Known rows, with every step that occurs
tezu, lanul: [ -2  -4   9   1 -14   5  -6   3  -8  21   7 -24   7   8   1   6  18 -20
  -6   9 -11   4  10  13   3  -9  14  22  -6  20  31 -11 -19   6   7  -5
 -24 -10   8  12  11  17 -38 -16   9  -2  -6  -8  15  20  -5  21 -14]
batogad, zimamud, sikap: [  3  -5  -2  10   1   2   2  -1   5   5  16  34  -9   5   3  12   0   7
  -7   5  -5 -15  12 -17 -26  -3  15   0   2   5   3 -17 -19   3  -6  -5
   4   7  16  15   6  11 -35  -7  -7 -20  -1   4   7  20  14   8   2]
rubu, batogad, zimamud: [-12  -6 -13   2  -9 -15   3  -5  22  -9   0  30  -1   2   0   2  18 -11
 -21 -14  -7   8   1 -13 -11  -9  15 -24   1  14 -22 -10 -19   4 -11  -3
  -6  -5   7  23  16   1  -6 -20   9 -20   4  11   2  15   8   9 -19]
tezu, lanul, desed, zimamud: [ 10  -8   1   0 -16   2  -4   8 -11  26   9 -22   5  -5   7  14  37 -37
 -13   4 -19   3  13   0   0 -13  16  19 -10  10  38 -13 -18   7  22  -7
 -25 -22   5   7  10  16 -34 -12  21   2 -11  -1   3  13  -2  16 -16]
bizul, mesani: [ 11  -6  -1   6  -3 -16  -2   0   8   1   2  -1  -6   0   6   6   9  -9
   6  -9   4 -10   6  28   7 -19  -1 -15   3  17  15  -8 -10   0  -1  -4
 -11  -6  11   1  24 -31   7 -13   6 -10 -11   3  18   9   6   5   0]
mesani, batogad, zimamud: [ -8  -8  -4  10   3   1 -11   2   9   9  10  -8   8  -9  -1  25   4  -8
  15   9 -15  13  11 -27 -10  -5  20   9   4  18  -3  -5 -17   5   9   4
   4  -7  18   4  16  28 -11  -6  32 -18  -1 -16  11   4  -8  -3  -6]
rubu, batogad, zimamud, sikap: [ -7  -4 -12   5  -7 -14   5  -2  22  -6   5  30  -4   6   0   4   8  -3
 -18 -13   2  -1   2 -16 -12 -12  16 -20   0   9 -28 -11 -20   5 -15  -3
  -7  -1   7  24  11   1 -15 -15   1 -24   3  14   3  23  20   9 -13]
rubu, batogad, zimamud, sikap, mesani: [ -6  -5 -10   9 -12 -13   9  -4  21  -5   6  33  -8   7   0   6  11  -2
 -17  -9   0   0   3 -16 -12 -12  13 -21   1  10 -34  -9 -17   4 -18  -4
  -3   2   4  24  11   3 -14 -11  -2 -26   5  16   4  20  19  10  -7]
disim, zimamud: [ 32  -9  12  -2   8 -20  -7   2  -6   6   5 -14  -8  12   4 -13 -17 -21
  17   2  -3 -10   3 -13   0  -2  -5  27   6  22  11  -2 -16  -1   2 -10
   8 -12  10   5   3  -8  -6  -1  -1  -4  -3   5   8   7  -3   4   5]
lanul, desed, rubu, batogad: [ 29 -12  -7   9 -13 -28   7  -1   7  11   3   6  -3   9  13  -1  29 -49
 -28  -3 -13   6  -1   5  -1 -11   2   5   5   0  11   9 -22   2  16  -6
  -8  -2  -5   0  18  -3   5 -15   6 -11  -3  21  -6  11  23  -2 -26]
bizul, mesani, batogad, zimamud: [ -3  -7  -5  10   6  -6  -8   2  11   6   3   8  -1 -14   2  24   0  -5
  26  -8   2   1   9   2   3 -20  11 -12   3  19  18  -9  -9   3   5   5
  -3  -9  17   1  28 -15   0  -5  23 -17 -11  -7  17   0  -5  -8   1]
rubu, batogad, zimamud, sikap, mesani, disim: [-13  -5 -13   6 -12 -11   6   0  21  -3   3  28  -9   2   0   6  15  -3
 -21  -7   1   2   4 -13 -11 -11  11 -23  -1   8 -41  -6 -23   3 -18   0
   8   0   4  22   7   9 -19 -10   0 -26   8  14   4  21  16   8  -8]
batogad, zimamud, bizul, mesani, disim: [-20  -4  -8  -3   0  -4  -8  -2   6   7  -5  31  -6 -12   5   7   8   7
  -5   9  -9 -11   9  26 -21   8   8 -27   9  12   8  -7 -20  -4   0  -5
  21  -1  14  11  13  -9 -16   0   1 -17   5  -1   8  -7  -9   3   4]
disim, zimamud, batogad: [ 36 -10  11   2  12 -23  -7   3  -4   6  -5 -17  -5  11   5 -12 -22 -26
   5   7   1 -18   0   9   1   5   1   7  16  21   7   4 -20  -2   4 -13
  22  -1   1   5   7 -17  12  13  -4  -5   3   4   7 -11  -3  -8   8]
desed, zimamud, bizul, mesani: [  4  -8  -7   3  -4 -19   4   5  -1  10   4  -8  -3   2  10  10  33   8
 -11   4 -13 -24  12  33  -3   1   8 -23   0  13  -6  -7 -15  -3  10 -17
 -19 -21   4  14  11 -16  27   4  31  -6  -8   4  13  -1  -5  12   7]
desed, rubu, batogad, zimamud, sikap: [  8 -10  -4  19  -7 -23  19  -3  11   9   8  51  -5  33   9   0  14 -11
 -23  -7  -2  -2   0  -6  -6  -4   9  -3  -2   5  -2   4 -21   2  -4  -3
 -15   9  -5  24  16   4   4 -10   4 -23   0  23   7  25  16  -2 -22]
mesani, batogad: [  5  -8   1   9  -1  -8 -12   4   9  10   9 -45  12  -1   0  17   6 -13
  12  12 -11  13   8  -8   5  -9  14  14   5  20 -13   3 -18   5  10   1
  -9  -9  12  -3  15  24   4  -9  33 -12  -2 -16  16   9   0   1  -8]
lanul, batogad: [  6  -5  -3  -5  -7 -10 -11   7   3   0   6 -33   8  13   8   1  16 -20
  -8   0  -2   4   0   3  12  -9  18  14   1  27   1 -18 -23   7   2  -4
 -28 -14   5   2  21   9  11 -20  11  -1   2   2   8  20  10  19 -24]
lanul, batogad, zimamud, bizul: [-11  -2  -8 -10  -3  -4 -13   3   2   3   0   1   6   2   8   4  11  -7
  -8   5  -6  -2   1   7  -5   5  24  -1   5  25  10 -22 -22   4   2  -5
 -13 -11   7   9  20   7   1 -11   6  -7   7   2   2   6  -1  16 -18]
sikap, mesani, disim, zimamud, bizul: [  6 -10   7   3 -16 -12   0   4  -4  16   1 -20 -16   2   5  -7  13 -13
  -3  23 -12  -4  10  19   1   3 -12   3   9  18 -33  12 -20  -7  -8  -8
  34   0  -1  -1  -4  16  -8   8  -5 -14  15   3  13  -4  -8  10  19]
bizul, mesani, batogad, zimamud, sikap: [  1  -5  -5  12   8  -5  -7   4  12   8   6   7  -2 -12   3  26  -7   1
  28  -7   7  -5   9   2   2 -22  11 -10   2  16  14  -9  -9   3   2   5
  -3  -6  16   1  24 -16  -7  -2  17 -19 -11  -6  18   6   3  -8   5]
lanul, desed, zimamud: [ 26 -12  -9   3 -11 -17   0   5  -1   9  10 -19  -4  -8  12  11  42 -38
 -23   0 -22  -5  12  -7  -9 -11   8   3  -1   1   6  -8 -18   3  23 -12
  -9 -20   5  -3   9   3   3 -11  24  -2  -9   9  -6   5  11   7 -11]
batogad, zimamud: [ -6  -8  -4   5  -4   1  -1  -5   5   1   9  34  -4   1   3   8  12  -5
 -12   4 -17  -3  11 -14 -25   2  13  -6   4  12   9 -16 -17   2   0  -4
   6   1  17  15  12  11 -21 -14   6 -15   0   0   5   8  -4   9  -6]

Rows
[ 41  -7  16   9   5 -17   2   4  -9  12  14  -7 -18  16   4  -7 -25  -8
  23   8   6 -23   7 -15   1  -6  -6  30   6  16  -5   0 -13  -2  -9 -11
  13  -1   6   5  -5  -5 -19  11 -17 -12  -1  11  10  14  12   4  22]	disim, zimamud, sikap, mesani
[ 25  -5  10  -7  11 -25 -10   1  -6  11  -6  -9  -9   3   5 -14 -25  -8
  25   5   4 -21  -1  27   3   4  -8   8  14  24  19   4 -14  -6   3 -14
  14 -12   7   3   8 -34   3  12  -6  -7  -2   6  10  -9  -5   0  16]	disim, zimamud, bizul, mesani
[ 20  -9  -3  13  -3 -12  10  10  -2   9  21 -12  -6  15   8  15  30   7
 -13   2  -8 -25  16  -9  -8 -10  12   2 -10   4 -22 -14 -18   3   3 -14
 -26 -16   6  16  -1   8   4  -2  26  -9 -12   6  12  27  15  15   4]	desed, zimamud, sikap
[ -2  -6  -2  14   6   3  -9   5   9  12  14  -8   5  -7  -1  27  -5   0
  17  10  -7   4  12 -28 -11  -8  21  13   3  13  -7  -6 -19   6   4   4
   1  -2  17   5  11  28 -20  -2  22 -21  -2 -13  12  12   3  -4   0]	mesani, batogad, zimamud, sikap
[ 15  -6   4  15 -14  -7   7   7   4  13  16 -21 -15  11   4   6   8   3
 -11  20   2 -18  13  11  -4 -11  -2   9   2   5 -40   2 -23   0 -15  -7
  11  11   2   2  -5  19 -27   3 -13 -20   6   5  18  25  26  13  15]	zimamud, sikap, mesani, disim
[ 39  -7  16  10   8 -16  -1   6  -7  15  14 -17 -14  12   2   0 -28  -8
  32   9   6 -17   7 -22   3  -9  -3  34   6  18  -7   2 -13  -1  -6  -8
  14  -4   7   2  -3   1 -16  14  -9 -13  -2   6  11  12   9   0  22]	disim, zimamud, sikap, mesani, batogad
[ -1 -11   3  17 -15   1   3  -3   3  12  14  -2  -5  -2   1  21  16  -9
   8  17 -19   9  16 -14  -6  -6  10   2   9  18 -20   0  -8   2  -3  -1
  13   6   7   3  13  30  -6   1  15 -22   7  -5  13  -4 -11   8  12]	sikap, mesani, batogad, zimamud
[ 41  -6  14   4  12 -18  -3   6  -7  10  11 -13 -12  16   3  -9 -29  -8
  22   3   9 -23   4 -17  -1  -7  -4  32   5  16   4  -3 -17   0  -4 -11
   7  -7  10   5  -4  -9 -20   6 -13  -9  -5   8   9  19  16   2  13]	disim, zimamud, sikap
[-12  -4  -6   1   0  -5  -5  -6   5   6  -2  37  -6  -8   5   8   3   8
  -3   8 -10 -15   8  26 -22   8  10 -26  11  13  17  -9 -15  -3   1  -8
  12   2  14  13  18 -14 -12  -1  -1 -18   2   2   7  -9  -6   5   5]	batogad, zimamud, bizul, mesani
[-19  -2 -11 -12  -1  -3 -15   8   5   4  -5   2   3  -5   9   6  12  -6
  -4   1  -1  -2   1  14   1   0  20  -9   2  24   8 -20 -24   2   1   1
  -4 -15   8   6  20   0  -1  -8   7  -8   7   2   5   6  -3  10 -17]	lanul, batogad, zimamud, bizul, mesani, disim
[-13  -6  -4   6   3  -2 -13   1   8  13   4 -12   9 -12  -1  22   0   0
  12  17 -16   8   9  -4 -12   4  20   1  10  18  -4   0 -19   2  10   0
   6  -6  15   5  15  24  -6   1  28 -18   3 -16  10  -6 -10  -1  -1]	mesani, batogad, zimamud, bizul
[-24  -3 -17  -5  -8 -19  -1  -2  23  -3 -11  27  -3  -7   1   0  15  -2
 -19  -9  -1   3  -1  15  -9  -4  10 -39   4  14 -25  -3 -23   0 -10  -2
   8  -7   5  21  16 -10  -4 -11   7 -22   8  11   4   4   4   4 -12]	rubu, batogad, zimamud, bizul, mesani, disim
[ 24  -4  10  -5  14 -25 -13   3  -5  13  -6 -19  -5  -1   4  -7 -28  -7
  34   7   4 -17   0  18   5   2  -5  11  14  26  18   7 -14  -5   6 -10
  16 -15   8   2   9 -27   6  15   1  -8  -3   1  11 -12  -7  -5  16]	disim, zimamud, bizul, mesani, batogad
[ 27  -5  12  -7   8 -25  -9   0  -8  12  -3 -19  -6   8   4 -17 -21 -10
  15  13  -4 -18   0  18  -3  10  -6  17  14  23   8   6 -19  -5   3 -16
  14 -10   6   5   2 -16   0  10  -6  -5   3   4   7  -6  -4   5  12]	disim, zimamud, bizul
[  9 -11   7   5 -16 -10   1   4  -3  13   5 -17 -16   5   5  -4  16 -18
  -2  17 -12   1  12   3   3  -3 -11   8   4  18 -30   8 -19  -4  -9  -5
  32  -1   1  -1  -3  20 -11   3  -2 -13  12   3  13   2  -7  10  15]	sikap, mesani, disim, zimamud
[ -8  -2  -4  -6  -5 -20 -10   3   7  11 -12 -23  -2  -8   6  -4   7   5
  -7  17  -1 -15   3  71   0   4  -5 -25  13  16  -5   9 -24  -7   2 -10
  11  -5   4   0  14 -22   5   3   1 -11   4  -2  17  -7   1   6   6]	zimamud, bizul, mesani, disim
[ -7  -5  -7  -5  -3   0 -10   4   3   0   6   6   5   6   8   7  15 -16
  -6  -3  -6   3   3 -15  -3  -4  25   6   0  24  12 -26 -20   7   1   0
 -17 -13  10   8  21  13  -3 -18   9  -6   3   3   3  16   1  16 -22]	lanul, batogad, zimamud
[  6  -7  -1  -3   6 -16 -11   9   5   7  -6  -9 -11  -8   6  -2  -1 -12
  16  -8   9  -7   5  20  12 -16 -10  -7   0  18   7  -1 -19  -3  -1   2
  15 -16  11  -2  11 -26  -6  -3   6  -8  -6   1  17   8  -2  -6   4]	bizul, mesani, disim, zimamud
[ 11 -12   6   7 -13 -11   1   4  -2  12   0 -20 -15   3   5  -4  12 -20
  -8  21 -10  -4  10  14   4   1  -9  -2  10  17 -34  12 -21  -5  -8  -6
  38   5  -3  -1  -2  16  -4  11  -4 -14  15   3  13  -6  -8   4  17]	sikap, mesani, disim, zimamud, batogad
[ -1  -2  -1   0   0 -21 -11   0   7  13  -7 -27   4  -8   4   7  -2   6
   9  16  -2 -12   3  61   3   2   4 -18  15  20   1   8 -17  -4   7 -10
  -1  -5   6  -1  22 -22  15   6  12 -13  -1  -6  18 -12   0   4   8]	zimamud, bizul, mesani, batogad
[ 23  -6   7  21  -9  -7   6   4   4  14  22 -25  -8  10   1  17  -1   3
   6  18   2 -13  14  -1  -1 -13   6  15   5   9 -31   1 -15   3 -10  -6
  -2  10   4   0   3  20 -19   5  -5 -22   1   0  19  21  24   9  17]	zimamud, sikap, mesani, batogad
[ 13 -11  -3  15 -10  -9  13  12  -2  13  21 -13 -13  12   9  16  37   6
 -15   9 -10 -21  20  -8  -5 -10   7  -2 -10   4 -37  -8 -19   1  -2 -12
 -10 -13   2  13  -7  19   1   4  23 -12  -5   7  14  23  10  15  12]	desed, zimamud, sikap, mesani, disim
